Each row was made from one walk, in order. Every step used is in the known rows, and no mark comes twice. Write each row's walk.
Known rows:
P, T, J, F, H, R: [-0.02  0.12  0.08  0.32 -0.09 -0.22 -0.08  0.04 -0.10  0.02 -0.06 -0.24
  0.03 -0.12  0.31 -0.24  0.16 -0.11 -0.22  0.28  0.24]
J, G, H, R: [-0.01 -0.03 -0.01  0.29 -0.04 -0.20 -0.17 -0.12 -0.19 -0.24 -0.05 -0.07
  0.03 -0.10  0.33 -0.35  0.13 -0.21 -0.18  0.12  0.31]
T, H, G, J, F: [ 0.23 -0.10 -0.13  0.00 -0.01  0.01 -0.28 -0.10 -0.26  0.09  0.09 -0.09
  0.18 -0.18  0.51 -0.29  0.06 -0.33 -0.23  0.29  0.08]
P, T, J, G, H: [ 0.10  0.06 -0.21  0.08 -0.20 -0.18 -0.06 -0.14 -0.17 -0.03  0.02 -0.13
  0.15 -0.15  0.32 -0.22  0.24 -0.20 -0.06  0.19  0.23]
Y, H, T, J, F, P: [ 0.15  0.13  0.20  0.05 -0.01 -0.12  0.09  0.08 -0.08  0.15  0.09 -0.02
  0.09 -0.11  0.36 -0.17  0.22 -0.31 -0.18  0.25  0.11]
Y, H, T: [ 0.00  0.19 -0.06 -0.16  0.06  0.01 -0.12 -0.10  0.00  0.00 -0.01  0.17
  0.00  0.02  0.53 -0.17  0.13  0.06 -0.09 -0.20  0.26]
G, J: [ 0.15  0.05 -0.09 -0.07 -0.11 -0.01 -0.02 -0.05 -0.13  0.13  0.16 -0.10
  0.07  0.00  0.41 -0.26  0.08 -0.20 -0.05  0.02  0.13]
H, T, J, F, P: [ 0.19  0.11  0.18  0.05 -0.01 -0.07  0.12  0.03 -0.06  0.17  0.14 -0.01
  0.09 -0.07  0.34 -0.15  0.21 -0.28 -0.20  0.20  0.02]
P, T, J, F: [ 0.23  0.09 -0.11  0.04 -0.20 -0.01 -0.03  0.04 -0.08  0.14  0.05 -0.08
  0.20 -0.31  0.26 -0.06  0.18 -0.03 -0.11  0.35 -0.04]
F, P, T, J, G, H: [ 0.10  0.08 -0.11  0.08 -0.18 -0.22 -0.02 -0.14 -0.17  0.01  0.05 -0.16
  0.14 -0.11  0.32 -0.24  0.28 -0.29 -0.07  0.19  0.23]
Y, H, G, J, F, P: [ 0.11  0.06  0.21 -0.01  0.05 -0.21 -0.04  0.03 -0.16  0.15  0.06 -0.10
  0.09 -0.05  0.44 -0.26  0.19 -0.53 -0.22  0.22  0.22]
Y, H: [-0.05  0.19  0.00 -0.03 -0.07 -0.12  0.00  0.11 -0.05 -0.16 -0.18  0.11
  0.03 -0.06  0.27 -0.14  0.07 -0.16  0.03  0.00  0.35]
T, H, R: [ 0.01  0.02  0.03  0.27  0.00  0.09 -0.12 -0.16 -0.17 -0.20  0.07  0.02
 -0.01  0.00  0.23 -0.35  0.05 -0.05 -0.09  0.03  0.08]
F, H: [-0.04  0.17 -0.04  0.12 -0.05 -0.14  0.12  0.06  0.04 -0.04 -0.18 -0.07
  0.03  0.19  0.24 -0.17  0.02 -0.20 -0.09 -0.02  0.28]
G, H: [ 0.07  0.04 -0.22  0.02 -0.10 -0.10 -0.12 -0.15 -0.04 -0.14 -0.09  0.01
  0.12  0.22  0.28 -0.18  0.12 -0.11 -0.04 -0.10  0.12]
G, J, F, H: [ 0.08  0.07 -0.02  0.09 -0.07 -0.19 -0.02  0.12 -0.11  0.09 -0.12 -0.23
  0.15 -0.02  0.40 -0.25  0.05 -0.39 -0.20  0.28  0.25]
T, J, F, H: [ 0.09  0.11 -0.05  0.21 -0.12 -0.16  0.08  0.17 -0.06  0.07 -0.14 -0.16
  0.13 -0.07  0.28 -0.16  0.07 -0.24 -0.18  0.33  0.21]
F, P, T, H, G, J: [ 0.08  0.05 -0.08 -0.08  0.00 -0.03 -0.23 -0.31 -0.21  0.27  0.27 -0.19
  0.02  0.08  0.53 -0.35  0.20 -0.27 -0.12 -0.01  0.15]
F, P: [ 0.06  0.17  0.21  0.02  0.02 -0.08  0.21 -0.01  0.04  0.01  0.05  0.06
  0.01  0.19  0.17 -0.16  0.13 -0.31 -0.07 -0.09  0.11]
T, H, G, J: [ 0.11 -0.03 -0.18 -0.02  0.00  0.04 -0.25 -0.26 -0.24  0.16  0.22 -0.09
  0.01  0.06  0.53 -0.35  0.09 -0.22 -0.12  0.01  0.16]
H, G, J, F: [ 0.21 -0.08 -0.12  0.00 -0.01 -0.05 -0.25 -0.04 -0.20  0.10  0.03 -0.08
  0.16 -0.19  0.52 -0.24  0.07 -0.30 -0.25  0.27  0.14]

Which walk is each row?
[ 0.08  0.09 -0.21 -0.11  0.04  0.03 -0.19 -0.28  0.00  0.01  0.06  0.11
  0.06  0.21  0.54 -0.19  0.17  0.11 -0.13 -0.27  0.10] => G, H, T
[-0.03  0.04 -0.15  0.15  0.10 -0.15 -0.22 -0.11 -0.06  0.00 -0.17 -0.01
 -0.01  0.10  0.44 -0.18  0.04 -0.22 -0.29  0.04  0.34] => J, F, H, G
[ 0.06  0.13 -0.07 -0.05  0.07 -0.02 -0.09 -0.09  0.01  0.09 -0.02  0.02
  0.08  0.07  0.56 -0.19  0.09 -0.03 -0.24 -0.06  0.18] => J, F, H, T
[ 0.18  0.06  0.22 -0.02  0.00 -0.13  0.07  0.05 -0.11  0.15  0.11 -0.10
  0.13 -0.02  0.35 -0.24  0.17 -0.50 -0.18  0.20  0.08] => G, J, F, P
[ 0.17  0.01  0.17  0.01  0.06 -0.08 -0.05 -0.07 -0.18  0.15  0.15 -0.10
  0.11  0.00  0.41 -0.31  0.16 -0.51 -0.21  0.20  0.08] => T, H, G, J, F, P
[ 0.09  0.06 -0.19 -0.09  0.03 -0.01 -0.17 -0.26 -0.08 -0.03  0.06  0.09
  0.08  0.02  0.58 -0.25  0.16 -0.04 -0.16 -0.14  0.21] => J, G, H, T
[ 0.17  0.11 -0.25  0.09 -0.14  0.06 -0.02 -0.13 -0.05  0.16  0.19  0.03
  0.03 -0.02  0.41 -0.11  0.22  0.22 -0.10  0.02  0.02] => G, H, T, J
[ 0.04  0.07 -0.10 -0.01  0.09  0.03 -0.28 -0.37 -0.13  0.08  0.09  0.00
  0.02  0.09  0.40 -0.24  0.16 -0.16 -0.15 -0.05  0.10] => J, F, P, T, H, G
[-0.09  0.10 -0.14  0.04  0.09 -0.12 -0.24 -0.13 -0.07 -0.10 -0.15  0.15
 -0.09  0.05  0.42 -0.15  0.07 -0.12 -0.14 -0.10  0.42] => Y, H, G
[ 0.26  0.00 -0.18  0.07 -0.11  0.02 -0.12 -0.01 -0.12  0.10  0.07  0.00
  0.19 -0.24  0.43 -0.14  0.15 -0.02 -0.21  0.30 -0.03] => G, H, T, J, F
[ 0.09  0.00 -0.16 -0.03  0.00 -0.05 -0.20 -0.19 -0.16  0.17  0.15 -0.08
 -0.02  0.04  0.53 -0.26  0.09 -0.19 -0.16 -0.03  0.24] => H, G, J
[ 0.20 -0.04 -0.13 -0.06 -0.04 -0.01 -0.31 -0.15 -0.23  0.17  0.10 -0.15
  0.20 -0.19  0.52 -0.27  0.13 -0.29 -0.20  0.28  0.06] => P, T, H, G, J, F
[ 0.19  0.08  0.13  0.06 -0.02 -0.12  0.05  0.00 -0.08  0.16  0.12 -0.05
  0.12 -0.02  0.37 -0.18  0.24 -0.30 -0.20  0.21  0.03] => G, H, T, J, F, P
[ 0.07  0.20  0.03 -0.10 -0.07  0.12 -0.02 -0.29 -0.08  0.07  0.18 -0.07
  0.11  0.14  0.19 -0.26  0.20 -0.15  0.08 -0.09 -0.07] => F, P, T, H
[ 0.12  0.09 -0.08  0.15 -0.10 -0.05  0.15 -0.01 -0.18  0.03  0.10 -0.01
  0.05 -0.39  0.39 -0.24  0.13 -0.20 -0.16  0.27  0.33] => F, H, T, J, G
[ 0.09  0.25  0.14 -0.20 -0.11 -0.17 -0.01 -0.14 -0.01  0.29  0.12 -0.23
  0.15 -0.01  0.31 -0.14  0.32 -0.25 -0.05  0.04  0.03] => G, J, F, P, T
[-0.01  0.10 -0.17  0.14  0.02 -0.18 -0.22 -0.14 -0.06  0.14 -0.10 -0.11
  0.00  0.03  0.45 -0.14  0.14 -0.13 -0.26  0.10  0.30] => P, T, J, F, H, G
[ 0.11  0.16  0.04 -0.10 -0.06  0.10 -0.06 -0.26 -0.12  0.08  0.16 -0.09
  0.17  0.05  0.22 -0.27  0.20 -0.21  0.04  0.03 -0.10] => J, F, P, T, H
[ 0.01  0.04 -0.18  0.20  0.05 -0.15 -0.19 -0.08 -0.08  0.07 -0.11 -0.05
 -0.02  0.04  0.43 -0.16  0.07 -0.16 -0.29  0.13  0.31] => T, J, F, H, G
